Each row comes from the steps of one path. Every step used is in the known rows, and no mark comes twice. Write the path behind each row, first mark first.
Known rows
zutera/feki/lisin: [ -0.1  13.8 -29.7  10.5   9.5  45.2 -20.1 -59.9  17.9 -27.1 -25.7  19.8
   5.8  10.7   6.4  21.9   0.1  27.2  46.3 -37.0   3.1 -23.5 -12.0]
feki/lisin: [  6.5  23.3  -8.3  23.2  31.9  19.7  -5.0 -50.7  38.1 -25.4 -27.8  10.1
  24.6 -13.7  -3.6  10.6  12.1   8.2  19.3 -25.0  13.5  13.8  10.3]
feki/zutera/fetil/sevug: [-25.1   7.7  12.0   0.5  25.6 -58.1 -24.6 -20.6   8.7   9.6 -21.2   6.5
  -3.5 -28.2   7.9  -0.6 -24.9 -21.2 -10.4  34.5  16.4  14.0  11.3]
zutera/fetil/feki/lisin/zuvo: [ 24.7 -14.2  -6.5 -13.2   9.8  47.6  -4.5  15.0  16.2  14.7 -42.7   0.2
 -49.7  14.2   8.3 -58.7 -22.0  13.6 -28.6 -12.2  33.7  18.6 -22.2]
gofus/fetil/feki/zutera: [ 17.2 -31.3   4.4  47.2 -22.6 -35.0 -10.2   5.3  29.1  31.3   9.1  43.4
 -12.1  11.3   5.3  16.2  31.8   7.0 -21.6 -21.2 -13.1 -13.1  -7.1]
komo/zuvo/lisin/zutera/fetil: [-14.2  25.4 -34.8 -21.3  34.5 -19.0   4.5 -15.2 -52.0  -4.9  19.6 -35.9
 -26.8 -12.7  -1.8  13.1 -54.9 -35.1 -43.4  33.1  31.7  21.6   9.5]
sevug/fetil/feki/zutera: [  6.0 -27.1  38.2  12.7 -14.4 -29.2  -9.5  13.1  68.2  20.8  29.1  29.9
 -26.2 -19.5 -29.3  39.9  -1.2   4.9  -9.3  10.2   9.6  -9.4  -3.6]
komo/zuvo/lisin/fetil: [ 14.0   4.4 -24.1 -13.8  14.8 -28.0  17.7 -11.1 -73.9  11.2  33.6 -21.3
  15.8  18.7  12.1 -14.8 -11.4 -35.3  -2.0  18.5 -18.3  13.7  24.5]
zuvo/lisin/feki: [-20.0  -2.8 -37.6 -15.3   0.4  45.6   9.5 -41.4  -4.2 -39.1  33.7 -20.9
  16.5 -19.6  -4.9  22.6  17.3  -0.9  24.7  16.0  16.3 -21.0  -3.6]
lisin/sevug: [  5.4  30.2  10.8  -1.3  -4.3 -10.4  10.4  19.1  -8.1 -12.9  -6.9 -11.7
  38.9  -2.1  -6.8 -19.0  -2.2  10.7   8.5  -8.6 -43.0 -13.1   7.0]
feki/lisin/fetil: [  4.5  15.5 -14.7  20.8  11.8  -2.0  -4.9 -19.5  24.6  -3.3 -37.7  13.0
  15.0 -15.6  -3.6 -17.3   5.3   2.8  14.7 -47.0  -6.6  22.0  -1.8]
komo/zuvo: [ 33.1  28.4   6.7  -1.3  50.0 -17.5  27.6 -20.8 -31.3   2.6  19.3 -10.2
  17.1   9.1  14.9  14.0 -17.6 -29.8  -2.3  15.5 -14.2  29.6  35.7]
feki/lisin/sevug: [ -2.9  38.3 -12.1   8.2   8.5   5.2  -6.0 -12.9  31.9 -27.9 -33.3  -3.6
  35.8  -3.9  -2.2 -18.9   6.2  25.1  10.2 -38.8 -13.1   4.0  -4.7]
fetil/feki: [ 26.6 -12.3  32.4   3.9 -22.7  24.3  23.3  15.1   9.6  16.3   6.6   1.4
   0.2   4.5 -14.6   7.6  29.1  12.2   9.4   5.8  -6.2 -16.6  13.7]
zutera/fetil/sevug: [  5.9  14.0  20.7 -22.1  26.4 -33.2 -14.4 -16.9 -23.7   6.6 -42.7 -29.0
  14.7 -24.0   2.9 -23.8 -20.1 -17.6  -0.7  33.5  -3.7   9.4  31.0]
zutera/feki/lisin/fetil/sevug: [-36.9 -14.5  -8.0  -9.1   2.0   8.5 -20.4 -16.3  -8.1   7.8 -55.9  -5.9
  17.0  17.6  20.0 -29.3   2.0  14.3  40.2 -42.3 -16.5 -23.5  -1.9]
zutera/feki/lisin/fetil: [-10.6   3.0 -32.7   5.8 -14.3  25.1 -23.1 -25.8  -1.0  -9.5 -34.9  20.1
  -0.8   9.9   8.6  -5.2  -1.2  28.6  46.9 -58.0 -15.9 -21.6 -18.9]
sevug/fetil/feki: [ 39.6 -19.3  47.4  -8.5 -13.3  -7.2   3.0  15.0  33.0  16.2   9.8  -4.9
  -8.7 -14.0 -34.9  16.9  -2.2  11.1   4.1   7.6 -12.5  -6.9  15.8]
komo/zuvo/lisin/fetil/sevug: [ -9.7  -7.5  -2.7 -29.1  27.6 -36.7  16.6   6.4 -84.2  28.3  14.1 -49.7
  39.0  22.8  24.3 -38.7 -10.9 -51.1  -4.9  32.2 -20.1  11.5  44.1]
zutera/fetil/feki: [ 35.3  -3.0  13.0 -11.9 -22.1   0.4  -6.2  13.8  -8.4  22.1 -18.4   0.5
 -34.6 -13.7 -11.0  -6.3  -1.7  18.8  -6.5  14.7   8.0  -0.2   1.3]
komo/zuvo/lisin/zutera: [-24.1  13.5 -17.6  -4.7  33.4   7.7  33.5  -8.2 -36.5  -1.7  46.1 -34.4
   7.7   9.5  -3.0  27.0 -24.2 -36.8 -25.5  28.3  20.4   9.3  24.2]
komo/zuvo/fetil: [ 24.3  24.8  -4.0   3.1  26.6 -25.7  10.9 -10.5 -58.6 -18.7  33.4  13.5
  14.5  14.1  26.8  24.4   0.0 -38.1   6.4  26.2 -19.9  26.3  10.0]
zuvo/fetil/feki: [ 18.8 -20.8  20.1   4.7 -49.9  15.0   6.1  28.0 -18.9  -2.4  24.6  21.0
  -6.8  11.5   1.0  18.2  46.0   7.7  17.5  18.4 -11.3 -21.2  -6.8]
sevug/fetil: [ 32.8  14.0  31.3  -2.9  28.9 -27.6  -7.2 -24.1  25.4 -13.9   2.5  -1.2
  16.6 -32.2 -31.6  21.4 -26.3  -6.3  11.0   8.3 -25.7   5.5  18.7]

Which path is each row?
[-20.9 -31.4   7.7 -10.1 -52.8 -27.6 -22.6  29.4  28.6  10.8  50.6   2.7
  -2.6   0.0 -30.4   8.4   0.3  16.7 -16.1  21.6   1.4 -37.1 -18.8]
zuvo/lisin/sevug/fetil/feki/zutera
[-14.7  -5.0  26.7  -1.7   5.4 -14.2  -0.5  -0.2 -36.4 -14.5  -0.7  -5.5
  39.3   0.1  11.0   1.1  23.1 -27.4  24.5  36.7 -25.6  -5.8  18.1]
zuvo/fetil/sevug
[ 28.4 -33.8  27.3 -12.8  21.5  41.9   4.2  23.5  56.9   9.0 -13.7  -3.0
 -21.3  13.3 -13.6 -34.8 -21.5   7.6 -18.7 -22.6  13.3  13.7 -13.5]
sevug/fetil/feki/lisin/zuvo
[ -4.4  24.3 -12.8  17.3  10.4 -43.0 -28.5 -32.5  20.5  -7.5  -1.6  38.6
 -26.3 -36.4  -0.4  23.6 -26.6  -7.3  -9.3  19.0  18.3  13.3 -11.0]
feki/zutera/fetil
[-17.8  20.7 -33.2  -1.9 -14.1  28.3 -23.6 -18.9   8.8 -29.2 -32.5   6.2
  23.0  20.0   9.2  -9.9  -2.3  47.2  37.2 -50.2 -21.8 -34.5 -24.8]
zutera/feki/lisin/sevug
[-31.2 -12.7  13.6  23.8  -9.7  48.1  21.8  20.6  62.7  10.1 -17.7  -3.4
 -22.4  -6.6 -21.2  19.1  22.0  25.2 -15.4 -36.9  42.4  -1.3 -11.7]
fetil/feki/lisin/zutera
[ -8.5 -23.4  21.0  27.2 -27.5   1.4  12.2  10.9  43.1  22.9  31.0  37.7
 -17.9   0.6  -5.9  29.6  27.2   7.9  -0.6   6.3  14.6 -14.4  -5.4]
fetil/feki/zutera
[ 19.4 -23.6  27.6   2.1 -42.5   4.3  26.6  47.6  -5.1  39.3  -1.7   4.1
 -13.3   5.4  -8.5 -20.7  25.1  13.1   9.9 -14.3 -21.5 -12.4   2.0]
lisin/fetil/feki
[ 27.9   0.6  -6.5  -0.9  -7.1  14.5 -22.7 -17.1  30.2   8.6 -45.0   8.0
 -32.8 -19.8  -5.2  -8.0   6.0  33.3  -4.0 -16.1  36.0  18.6  -9.5]
zutera/fetil/feki/lisin
[ -0.1  -0.3   8.1   6.4 -28.5  22.5   2.8  29.8  34.2   4.9 -27.4  -4.9
  14.0  13.4  -4.2 -25.9  31.6  43.7   3.5 -41.1  -4.8  -8.5  -9.5]
fetil/feki/lisin/sevug
[-17.8 -19.3 -11.1 -17.5 -40.1  22.6  -0.7  25.3 -14.0  17.3  11.2 -24.8
 -45.8 -13.7 -27.4   4.7 -11.3   8.2 -29.3  30.5  42.1 -20.4  -7.2]
zuvo/lisin/zutera/fetil/feki
[ 11.7 -38.5   1.3 -10.2 -57.6  19.8  14.1  28.8 -34.3  29.8  26.7 -11.7
  -1.9  12.1 -12.8 -23.7  30.6   6.5  11.0   9.7  -8.1 -27.6   5.1]
zuvo/lisin/fetil/feki
[-13.0 -18.3  33.5   0.4 -36.1 -45.1 -13.3  49.8  56.3  19.1  20.2  17.3
 -16.3 -10.8 -21.5  13.4  -7.0  27.7 -13.0  -5.6 -18.4 -17.1 -18.1]
lisin/sevug/fetil/feki/zutera
[  4.6  26.8  10.6  -8.3  19.7 -25.2 -30.9 -12.3  53.9 -25.7 -30.8  -9.7
  29.9 -22.9 -21.5  -9.2 -26.4  23.3   1.5 -35.2 -23.5  14.2  -6.5]
feki/lisin/sevug/fetil
[-10.4  -5.4  -4.2   4.3 -54.9  16.6 -16.4  41.2   7.6 -11.9 -11.7  16.8
   6.2  13.6   4.7 -16.3  45.1  34.9  14.2 -29.1  -6.2 -11.1 -34.6]
zuvo/fetil/feki/lisin/sevug
[-49.8   5.5 -22.5  17.4  17.4   8.6   7.5 -23.4  55.4 -30.8  22.5  30.6
 -13.5 -33.5   7.2  44.7   8.7   4.1  14.9  -8.5  23.4   0.0 -27.2]
lisin/feki/zutera
[ 24.7  14.1 -18.4 -11.1  33.1  -2.5  19.8 -40.7 -57.2  -9.8  45.2 -25.1
  29.2  15.1   9.9  13.7  -8.2 -34.9   1.0  37.2   1.2  10.8  35.5]
komo/zuvo/lisin
[-33.2  13.9 -37.1   1.4  14.6 -16.2 -23.5 -29.9  39.3 -27.5  -2.5  31.0
 -44.2 -52.3   7.8  32.5 -19.9   8.3  -4.0  -0.9  32.7  14.6 -42.4]
lisin/feki/zutera/fetil
[-10.1 -22.7   3.7  18.1 -13.0 -27.4   6.6  22.7 -18.0  14.7  59.8  46.7
 -30.4  24.2  29.5  43.7  28.7 -22.4 -10.0  22.8  15.3  16.1 -14.0]
komo/zuvo/fetil/feki/zutera
[ 17.4  -8.1  13.1  18.2  -6.2  39.5   5.4 -11.7  43.0   5.9 -21.2   9.1
  -1.5  -0.5  -7.5   3.7  37.2  24.6   9.9 -26.1  22.4   2.0   3.6]
fetil/feki/lisin
[-38.7   1.2 -41.0 -15.5   9.5  26.2  19.0 -18.1 -57.7  -8.6  46.6 -24.9
  -6.3  30.8   8.6  38.3 -32.8 -20.3   1.0  14.3   8.4 -32.3   6.0]
komo/zuvo/lisin/zutera/feki
[ -4.4   5.8  19.2 -12.4  38.5 -36.7   7.2   1.2 -71.0  -1.5  15.1 -18.5
  33.6  21.9  35.2   2.6   3.7 -53.3   4.5  43.0 -21.1  26.8  30.7]
komo/zuvo/fetil/sevug
[ -0.4   1.9 -22.8   7.9  21.9  50.7  -1.0  -5.8   0.8 -37.9  -7.6  19.1
   4.2  18.0  21.1 -29.9  -3.9 -20.8   3.0  -7.5   1.0  19.0 -29.0]
feki/lisin/zuvo/fetil
[ 11.0  11.0  -7.6 -16.8 -31.9  -2.5 -27.3  23.5  17.8   5.5 -54.4  -3.3
 -22.9  -8.2  -1.5 -35.9  -0.6  47.3 -13.9 -32.1  10.2   9.5 -27.5]
zutera/fetil/feki/lisin/sevug
[-39.6  12.3  22.8 -13.4  26.3 -24.1  -2.2  15.6  -6.0   9.6 -41.1 -41.4
  -9.1 -29.8 -11.0  -9.3 -39.6 -20.0 -24.0  20.6  13.2   9.4  17.5]
lisin/zutera/fetil/sevug
[-19.1 -42.5   3.3  11.2 -38.3  30.6  15.8  56.6   4.9   8.2  48.3  50.0
 -41.9  37.3  21.4  -6.1  17.2 -15.6 -14.1  23.6   5.2 -15.1 -41.4]
lisin/zuvo/fetil/feki/zutera
[ 13.3  -2.0  -1.6  -3.6   9.0  36.1  18.8  18.0 -37.1 -24.8  19.6  13.6
   2.7  28.2  17.2 -19.6  -7.1 -34.5   4.7  21.4 -30.0  -4.0 -15.7]
lisin/zuvo/fetil
[-28.4  30.8 -19.8  11.0  26.3   3.1 -17.1 -22.0  42.1 -19.5 -53.0  -2.7
 -30.3 -43.4 -14.9   7.6 -33.9   7.1 -25.1 -28.1  40.6  26.5 -17.7]
feki/lisin/zutera/fetil
[ 19.4  -7.0  23.7  17.2  34.1 -40.1  -6.9 -16.3 -20.0  10.4 -35.4 -23.1
  52.6   9.9   8.9 -26.0   8.0 -22.3  -7.3   2.2 -48.1  -3.5  41.2]
gofus/fetil/sevug
[ 10.6  28.1 -23.3 -24.9  13.1 -17.8  16.2  -3.4 -67.1 -10.7  36.3 -39.9
  41.0  29.8  11.4 -13.2 -11.9 -17.6  -8.8  27.0 -23.7   2.0  21.5]
komo/zuvo/lisin/sevug
[ 17.3 -27.2  -8.7 -18.9 -25.0  -6.9  26.7  30.7 -66.1  42.5  37.7 -18.1
  -5.0  31.1   9.6 -18.8  10.9 -19.4  -9.3  15.0  -2.8   4.3  16.7]
komo/zuvo/lisin/fetil/feki
